Every row comes from one small tree of marks. Brackets hold a mark, then the marks that hang from it, in alphabetical order. Every link used is in the known rows. Which tree was each row made from?
Known rows
(C R): [-1.882  3.009 -6.586 -1.769 -0.558 -0.448  1.653  0.801  0.690 -0.704
  3.071  1.029  0.614 -1.104 -0.682  2.701  3.699 -5.280  3.704 -2.722]
(R (T (K C) M) X): [-0.755  3.196 -3.400  2.016 -3.376 -5.556  2.334 -3.300  3.026  2.843
  5.800  0.744 -2.282 -5.547 -3.542  4.213 -2.600 -3.678 -1.134 -4.048]
(T K (M X)): [-0.030  1.558 -4.280  0.802  1.852 -4.056  3.225 -1.355  2.589 -1.842
  5.190 -0.527 -0.495  2.342  1.818  4.720 -1.516 -3.022  0.111 -4.270]
(M (T (K C)) X): [-1.389 -2.135 -4.023 -1.241 -2.036 -3.262  6.187 -1.596  3.367  2.082
  6.186 -0.440 -3.110  2.584  0.968  2.905 -2.617 -5.956  2.100 -9.089]
(C M (R X)): [-2.107  3.363 -4.396  0.213 -2.628 -2.326  1.998 -1.632  2.292 -0.182
  4.308 -1.253  4.281 -4.151 -4.288  2.901  0.246 -4.325  1.821 -3.272]
(K (C M) S T): [-1.548 -0.612 -2.834 -0.744 -2.299 -1.781  3.175 -0.370  0.880  1.658
  4.784  0.627  0.943 -0.635 -0.561  2.155 -0.671 -3.260  3.002 -4.056]
(C (M X)): [-0.726  0.424 -3.450 -0.204  0.820 -1.375  3.936 -0.878  2.092 -1.290
  4.563 -1.757  2.455  1.635 -1.142  4.562 -3.228 -1.222  1.950 -5.610]
(M T X): [-1.289 -0.747 -4.224 -1.884  0.851 -2.601  5.911  1.469  2.254 -0.085
  2.399 -1.039  0.371  2.236  1.404  4.310 -1.998 -4.206  2.121 -6.746]
(M T): [-2.428 -0.873 -4.759 -2.356 -0.992 -1.565  4.386  1.679  1.226  0.976
  1.625  0.844  0.740  0.873  0.225  4.040  0.751 -4.746  2.766 -4.375]
(K C): [-1.295  1.979 -3.977 -2.618 -1.644 -0.741  1.720  0.334  1.610  1.434
  3.737  0.706 -2.282 -0.037 -1.553  2.626  1.140 -3.475  2.778 -4.977]
(K S T X): [-0.172  2.036 -6.070 -0.379  0.491 -1.077  3.134  3.190  0.328  0.002
 -1.002  1.459  0.309  1.049  4.347  4.614  5.722 -7.575  3.505 -3.555]
(R (T K (M X))): [-0.220  1.245 -4.978  2.610  1.052 -4.402  4.167 -2.066  1.819 -0.382
  5.386  0.678 -1.241 -0.802  0.394  5.917 -3.251 -2.516  0.117 -3.901]
(T (K C) (M X)): [ 0.079  1.513 -3.361 -0.552  0.404 -4.191  3.059 -1.760  3.050  0.032
  7.183 -0.815 -2.661  1.819  0.595  3.020 -2.926 -2.644  0.312 -5.954]
(K S T): [-1.164  0.923 -4.794 -0.201 -0.078 -1.911  2.978  1.197  0.508 -0.299
  0.787  1.978  0.233 -0.199  2.498  4.241  3.781 -5.713  2.819 -1.944]
(K S): [-2.043  0.876 -4.073  0.252 -1.013 -1.999  2.056  0.418 -0.242  0.696
  2.355  1.924 -2.007  2.016  2.251  4.533  0.536 -3.829  1.463 -3.041]
(R (T K M)): [-1.216  1.214 -5.318  2.331 -0.688 -3.459  2.789 -1.913  0.912  0.793
  4.606  2.422 -1.015 -2.340 -0.740  5.661 -0.588 -2.955  0.711 -1.689]
(M (T K)): [-2.344 -2.134 -5.266 -0.268 -2.445 -2.306  4.761 -1.154  1.699  1.412
  3.442  1.734 -0.752  1.710  0.860  4.279  1.604 -6.695  2.655 -5.082]
(M X): [-0.383  1.911 -4.373 -1.033  1.577 -1.583  3.456  0.376  2.325 -1.371
  2.617 -0.609 -0.284  1.757  0.769  4.802 -0.383 -3.369  2.016 -5.338]
(C K): [-2.481 -0.273 -3.753 -3.344  0.704 -0.152  0.287  1.137  1.828 -0.016
  0.170 -0.525 -2.135  2.488  1.979  4.604  2.964 -3.654  2.615 -2.502]

Write each row's tree
[-2.065 -1.934 -5.713  1.018 -2.729 -3.026  4.955  0.857  0.052  2.714
  2.197  2.058 -2.592  4.497  5.415  4.718  1.593 -8.709  2.271 -6.495]
(M (T (K S X)))
[-0.159  2.504 -4.212  0.646  2.430 -3.717  3.782  0.643  1.361 -0.741
  3.498 -0.300  0.430 -1.549 -0.339  5.736 -4.154 -0.507  0.316 -3.459]
(R (T (M X)))
[-1.890 -3.294 -4.028  1.649 -1.471 -4.667  6.392 -1.482  1.496  1.350
  4.701  0.919 -2.931  4.492  4.806  4.694 -3.255 -6.221  1.072 -7.297]
(M (T (K S)) X)
[-0.956 -0.558 -2.381 -2.003  4.066 -4.282  2.085  2.508  2.058 -1.828
  0.590 -2.036 -0.751  3.272  6.401  4.496 -0.533 -2.927  0.666 -2.002]
(C (K S (T (M X))))
[-1.500  2.029 -3.426  4.876 -2.826 -7.107  2.522 -3.010  0.974  2.175
  4.311  1.852 -2.114 -3.434  0.199  6.020 -3.277 -4.169 -2.324 -2.091]
(R (T (K S) M) X)
[-0.570  1.616 -7.426  2.311 -1.819 -0.888  3.406 -1.000  0.838  1.764
  2.062  2.510 -2.390 -0.694  0.615  6.244  3.586 -7.283  3.127 -5.084]
(R (T (K X)))
[-0.016  2.806 -3.939 -3.190  0.856 -2.292  1.942  2.046  2.280 -0.273
  2.905  0.050  1.432 -2.438 -1.014  2.321  2.425 -3.062  2.379 -2.102]
(K C (T M))
[-2.889  0.415 -3.718 -0.682 -3.716 -1.699  1.968 -0.925 -0.255  2.399
  7.617  0.694 -0.566 -0.057 -1.028  0.740 -2.842 -2.873  2.875 -4.582]
(K (C M R) S)
[-3.032 -4.637 -1.956 -3.196  0.706 -1.938  4.602  0.827  2.791  0.310
  2.745 -3.593  1.227  4.371  1.938  4.324 -4.385 -2.024  2.229 -6.186]
(C K (M T X))
[-1.047  0.520 -3.662 -2.177 -1.499 -0.215  3.054 -0.362  2.416  0.639
  4.187 -0.272  2.922 -2.413 -3.235  2.208  1.500 -3.216  4.088 -4.254]
(K (C M) T)
[-1.788  0.297 -3.737  2.512 -2.951 -4.948  2.468 -2.369 -0.127  3.718
  7.120  3.053 -5.133 -1.023  0.819  3.844 -4.100 -2.676 -0.156 -3.507]
(R (T (K C S) M))
[-0.520  0.344 -3.440  2.328  1.017 -5.531  3.328 -1.534  1.002 -0.636
  5.733  0.438 -2.401  3.885  4.556  4.812 -3.562 -3.027 -0.887 -4.097]
(T (K S) (M X))
[ 0.894  4.149 -6.051 -2.167  2.862 -1.651  2.453  4.356  1.435 -1.852
 -0.898 -0.349  3.496 -0.645  1.933  4.347  5.856 -5.259  2.872 -1.844]
(K (T M) X)
[-0.727  3.593 -8.256  1.524 -0.650 -2.593  2.547  0.185  0.126  0.645
  4.162  1.888 -0.202 -2.428  0.495  4.341  2.635 -6.297  2.545 -2.744]
(C (R (T (K X) M)))
[-3.051 -0.754 -4.759  1.183 -4.965 -4.086  4.740 -3.233  2.874  1.553
  5.967 -0.753  3.788 -2.859 -3.127  2.684 -0.826 -7.105  1.922 -5.181]
(C (M (T K)) (R X))
[-2.029  2.559 -5.044 -3.045 -0.203 -1.948  0.738  1.064  4.012 -1.070
 -0.999 -1.685  1.564 -4.149  0.002  2.973  6.752 -8.183  3.190 -1.279]
(C (K T) (R X))
[-0.660  3.174 -6.738 -2.099 -1.482 -0.993  2.611  3.157  0.425  1.442
  2.206  1.256 -1.265 -0.790  2.559  1.066  5.360 -8.813  4.964 -4.965]
(K (C R) S T X)
[-2.743  2.638 -4.223 -2.736 -1.131 -2.095 -0.066  0.298  3.113 -0.076
  0.674 -1.819 -0.705 -1.936 -0.252  3.275  3.341 -6.351  1.820 -2.281]
(C K (R X))
[-1.350  1.550 -4.947 -0.509  0.271 -1.083  3.719 -0.697  1.653 -1.645
  5.922 -1.698  3.307  0.055 -1.396  2.815 -2.050 -2.640  3.098 -5.249]
(C (M X) R)
[-1.380 -0.773 -3.870  1.419 -3.993 -1.902  2.877 -1.791  0.423  3.400
  6.409  0.922 -2.775  3.501  1.683  3.056 -1.192 -5.278  2.162 -7.234]
(T (K (C M) S X))
[-2.135  1.364 -8.039  2.178 -2.713 -1.348  3.018 -2.666  0.625  1.217
  5.158  3.178 -1.524 -3.631 -1.439  4.034  2.704 -6.684  3.544 -3.124]
(C (R (T K)))
[ 0.145  0.541 -3.170 -1.793  0.182 -1.176  4.535 -0.512  3.408 -0.415
  4.946 -2.018  2.641 -0.917 -2.140  2.459 -1.503 -2.718  3.517 -6.505]
(K (C (M X)) T)
